Each row was made from one small tree. The marks that hang from a mark follow it in brackets, in the order of their numbers. Every link used is in the known rows. Write each row's tree.
In the rows, zero is written as 128.
Known rows:
Q392{Q126 Q351 Q579}: [ 28 132 175 117  90 144 184 110 130 150 148 123 105 101 184 178 179  53
 134 104 103 164 133 206 138 175 129 121  70 151 124 100 119 130]
Q126{Q392{Q351}}: [ 53 167 127 126 110  93 172 112 123 121 143 116 110 138 141 143 156  87
 129 131 134 150 114 180 148 154 172 141  55 110 149  80 138 137]
Q498{Q403{Q851}}: [146 137  97 110 132 116 125 115 145 141 141 135 106 195 136 116 126 143
 119 122 147  88 140 118 137 116 133 140 114 110 131 123 148 162]
Q392{Q579{Q498{Q403}}}: [113 101 152 124 123 157 115 117 156 153 149 169 122 142 143 113 138 137
 114 133 121  99 131 203 127 135 122 118  99 120 141  72 137 155]
Q392{Q126{Q498{Q727}} Q351 Q579}: [ 40 107 172 136  70 120 141 103  70 139 110  95 126 115 164 164 160  99
 104  83  72 161 158 124 128 181 108 106 145 144 125 136 114 111]
Q392{Q351 Q579{Q498{Q403 Q727}}}: [113  66 146 129  88 104 117 106 109 143 130 143 145 155 145 143 151 133
 104 120  95 124 172 168 131 135 126 119  85 147 154  95 127 147]
Q351{Q498{Q403 Q579{Q392{Q727}}}}: [164 112 131  77 140 111 119 155 142 127 118 128 137 103  85  88  92 133
 174 203  92 139 139 147 112 133 118 122 146 128 129 104 134 137]
Q392{Q126{Q498{Q403}} Q351 Q727}: [ 77 129 154  87  70  79 180 143  74 185 116  84 128 114 141 158 173 100
 126 138  98 153 150 112 159 199 123 140  99 134 110 169 121 133]
Q351{Q498{Q403}}: [131 128 115 113 140 107 111 103 154 121 114 148  86 170 108  86  95 121
 143 167 121  66 127 132 113 114 120 136 104  97 160 102 142 160]
Q351{Q392{Q727}}: [123 159 123 130 114 145 182 167 135 132 160 138 167 107 135 112 154 115
 111 135 147 133 117 166 141 151 156 122 105 141 108 138 150 137]
Q403{Q498 Q851}: [121 134 125 108 155 131 127 119 108 109 110  98 129 191 129 145 175 144
  60  88 171 117 106 150 146 121 153 146 135  97 113 127 144 149]
Q351{Q392 Q498{Q579}}: [115 155 122 152 119 154  92 142 131  93 150 155 122 102 106  97  95 116
 138 170 120  96 105 138 105 116 127 127 155 120 114  93 117 162]
Q351{Q498{Q403 Q579{Q392 Q999}}}: [158 110 124 110 163 124 105 119 169 137 112 158 120 120 102 119  79 108
 178 203 106 139 104 117  89 105 124 121 175 108 153 112  93 151]
Q727{Q498{Q351 Q403 Q579{Q999}}}: [196 110 103 139 166 146  69 150 146 152 156 152 124  87 121 135  87 145
 150 175 175 153 110  80 120  94 107 139 142 125 155 145 103 112]
Q403{Q851}: [131 152 116 130 128 133 144 123 137 121 139 129 106 177 145 121 148 139
 112  92 152 100 121 144 139 128 138 143 105 109 104 124 160 140]
Q498{Q403 Q579{Q392 Q999}}: [157 135 116 100 157 144 102 122 169 158 135 159 138 119 110 130 100 103
 170 183 119 181 101 109 103 101 136 107 165 108 167 144  99 132]
Q999{Q579{Q392}}: [100 163 112 102 142 190 138 106 140 112 119 121 121 120 113  95 109  68
 186 112  93 143 136 135 129 107 104 123  99 112 150 151 159  95]
Q579{Q392{Q351} Q498{Q403} Q999}: [113  98 131 130 135 103 173 114 142 179 110 145 163 132 128 171 164 102
 149 142 115 161 123 152 137 150 146 136  89 128 150 125  89 148]
Q392{Q126 Q351 Q579{Q498}}: [ 34 112 197 138  80 146 183 116 132 156 142 122 124 103 185 176 198  82
 130  96  97 143 128 231 150 192 123 132  67 157  92  82 117 138]
Q126{Q498}: [ 93 164 128 137 109 144 109 120  98 127 119 130 108 135 111 102 135 136
 109 103 120 116 109 108 127 144 124 126 121  71 126 145 143 116]
Q579{Q392 Q498{Q351} Q999}: [147 134 140 163 176 135 173 126 155 138 100 151 156  86 106 137 132 157
 161  88 134 117 113 145 130 128 143 119 128 135 117 132 101  96]
Q727{Q498{Q579}}: [133 137 118 137 129 178  65 149 137 115 162 131 126 111 126 111 111 119
 134 166 149 181  96 136 125 129  97 145 109  99 127 114 150 110]
Q498{Q403{Q851} Q579 Q727}: [195 118  98 106 108 109  59 118 120 114 148 132 121 194 124 103  93 168
 124 148 117 113 152  65 119  83 120 129 174 122 135 144 144 144]
Q727{Q498{Q403}}: [130 121  92 114 158 141  91 122 155 143 146 132 124 160 130 110 108 119
 128 165 156 150 120 122 131 130 102 145  90 107 173 118 146 135]
Q851{Q403{Q498}}: [104 106 127 128 135 160 111 117 123 107  96 120  97 137 109 143 149  97
  92 125 157 141  94 159 122 111 134 127 103 113 138 118 157 131]
Q403{Q498{Q579{Q999} Q727} Q851}: [194  97 139 123 141 125  85 133 103 104 114 110 151 185 135 160 158 154
  64 126 164 167  88  85 123  88 156 133 216 104 111 162 117 139]
Q851{Q403}: [113 121 122 153 105 163 133 126 153 117 130 152  81 127 130 121 125  91
 146 127 133 119 108 150 109 120 119 125  73 125 132 114 171 122]
Q351{Q392{Q126 Q579}}: [ 41 159 153 138 126 183 166 123 166 143 163 140 140  97 186 144 145  74
 121 114 116 140 119 185 126 158 131  99 142 168 120  91 108 147]
Q727{Q498{Q351}}: [136 140 100 152 168 147 111 140 135 114 134 124 121  97 113 113 109 152
 134 103 168 123 131 124 137 123 103 142  86 126 140 128 145  89]
Q392{Q126}: [ 78 175 151 111 118 144 152 106 160 128 134 120  92 145 154 126 136  85
 151 119 113 132 100 146 141 149 124 122 101 122 123 137 140 122]
Q498{Q351 Q579{Q392 Q999}}: [161 152 129 140 165 149 124 141 144 130 124 156 137  54  97 135  97 139
 178 127 132 158 110 114 112  94 138 103 155 129 131 151  97  88]

Write each row's tree:
[154 129 149 112 156 132 207 162 164 153 119 135 162 112 134 138 165 104
 147 136 138 190  96 165 128 155 158 114 117 125 125 154 138 107]
Q579{Q392{Q727} Q999}
[ 89 153 147 128  97 118 114  96 102 114  98  94 115 159 137 111 119 126
 119 101  82 134 121  58 126 154 105 108 172 108 124 173 132 101]
Q392{Q126{Q498{Q727}}}
[139 142 117 121 171 114 127 125  90 102 102  98 124 144 106 139 150 178
  70  62 184  84 134 129 149  98 148 140 138 122 108 135 128 121]
Q403{Q498{Q351} Q851}
[116 107 152 121  89  84 198 158 104 121 118 117 119 117 125 134 175 101
 132 136 125 117 138 190 138 171 142 158  43 125 105 115 159 138]
Q392{Q351{Q498} Q727}
[181  88 101 120 135  73 105  98 137 103  99 124 102 226 123  94  96 168
 116 136 114  52 161  81 113 104 117 140 160 123 138 113 148 164]
Q351{Q498{Q403{Q851} Q727}}
[ 81  81 139 116 109 106 141 110 127 142 126 151  97 128 137 138 135  95
 126 151 112  98 162 194 112 137 128 136  74 128 162  60 122 166]
Q392{Q351{Q498{Q403}} Q579}
[ 87  97 208 115  90 133 252 163 148 186 154 121 135  83 210 210 226  49
 127 120 133 202 111 220 150 198 155 128  85 170  99 129 115 131]
Q392{Q126 Q351 Q579{Q999} Q727}
[144 145 129 197 144 144 166 146 149 137 140 170 164  85 130 140 143 154
 122  96 163  86 102 135 137 122 157 125 134 149 105 133  91 134]
Q579{Q498{Q351{Q392}} Q999}
[148 106  84 124 156 135 108 129 147 146 145 118 124 185 150 126 124 147
 108 140 169 127 135 114 140 137 104 163 115 120 136 109 148 149]
Q727{Q498{Q403{Q851}}}
[ 97 200 128 145 119 155 120 139 131 120 156 134 130  50 125 127  91 121
 160 126 121 116 126 105 131 116 123 108 164 168 103 142  91 119]
Q498{Q351{Q392{Q126}} Q579}
[194  89 105 133 149 152  88 153 158 162 166 140 130 152 162 152 127 139
 121 176 179 169 100  93 126 119 113 164 160 113 120 125 117 152]
Q727{Q498{Q403{Q851} Q579{Q999}}}
[ 89 174 159 126  73 157 139 181  92 145 153 102 161  56 136 125 143 115
 122 151 103 166 107 107 138 186 122 118 191 142  63 162 112 133]
Q351{Q392{Q126{Q498{Q579}} Q727}}
[175 114  93 110 125  92 106 104 134 123 125 126 121 225 134 107 109 162
 108 117 130  92 159  73 129  99 130 128 145 124 151 145 154 145]
Q498{Q403{Q851} Q727}
[128 159  90 179 123 119  95 128  69 100 108 127 159  96  88  94  87 192
  95  76 117  79 163  34 120 114 128  98 188 136 135 170 110  99]
Q126{Q498{Q351{Q392} Q727}}
[175 118 107 124 166  90 105 117  79  80  84  85 140 174 102 129 130 201
  61  56 161  87 156  91 140  84 142 127 169 135 125 156 138 108]
Q403{Q498{Q351 Q727} Q851}
[154 124 133 141 127 137  75 124 102 124  98 132 164 110  98 120 102 143
 133 137  89 193 102  51  94 120 122  97 222  96 138 179 100  97]
Q126{Q498{Q579{Q392 Q999} Q727}}
[123  54 165 160 111 109 162 114 131 120 111 151 118 138 165 164 160  95
 110 125 116 134 133 169  98 134 143 124 114 139 150 100 116 142]
Q392{Q351{Q498{Q727}} Q579{Q999}}
[216 122  91 122 125  97  60 125 104 108 138 130 116 153 100 103  68 202
 135 123 126  80 181  43 122  62 117 122 177 148 129 152 133 119]
Q498{Q351 Q403{Q851} Q579 Q727}
[134 156 137 144 115 178 131 124 123 105 128 135 110  99 107  91 123 132
 169  82 121  57 140 134 151  92 104 146  76 122 103 149 159  92]
Q999{Q579{Q498{Q351}}}
[113 147 137 144 104 128  96 118 139  83 128 121 130 124 133 105  82 108
 149 169  81 115 118  88 105 127 107 113 206 156 107 123 103 148]
Q351{Q392{Q126} Q498{Q579 Q727}}
[120 140 145 138 153 106 146  97 139 111  79  99 152 113 111 115 103 164
 169  77  69 114 151 106 134 138 103  97 163 175 112 143 112  77]
Q579{Q392{Q126} Q498{Q351 Q727}}
[158 129  78 117 186 146  58 135 132 134 129 123 144  63  78 110  51 159
 172 164 130 163 158  93 117 105  88 123 145 143 164 118 106  89]
Q727{Q498{Q351 Q403 Q579{Q392}}}
[ 90 121 132 125 124  97 194 173 121 136 152  79 154 109 158 150 181  99
 118 158 167 205 118 202 163 202 149 163  46 141 121  79 158 122]
Q126{Q392{Q351 Q727{Q498}}}
[196 118  82 126 143  75 104 107 116 115 116 125 118 181 113 105  87 198
 117  92 135  55 187  51 129  79 125 123 150 149 142 154 141 118]
Q498{Q351 Q403{Q851} Q727}
[157 132  88 146 166 105 112 127  75  86  98  93 177 149 109 132 129 197
  46  61 170  85 157  78 138  88 153 118 202 164 119 149 112 131]
Q403{Q498{Q351{Q392} Q727} Q851}
[167 163 107 109 128 123  68 130 121 127 152 154  99  94  83  98  67 160
 159 148 130  95 145  94 125  70 120 118 120 120 153 141 124 113]
Q498{Q351 Q403 Q579}
[156  94 177 130  82  98 176 181 118 137 138 139 125  87 136 162 174  94
 146 176 136 158  99 173 126 151 152 159  94 119  90 130 126 145]
Q392{Q351{Q498{Q579{Q999}}} Q727}
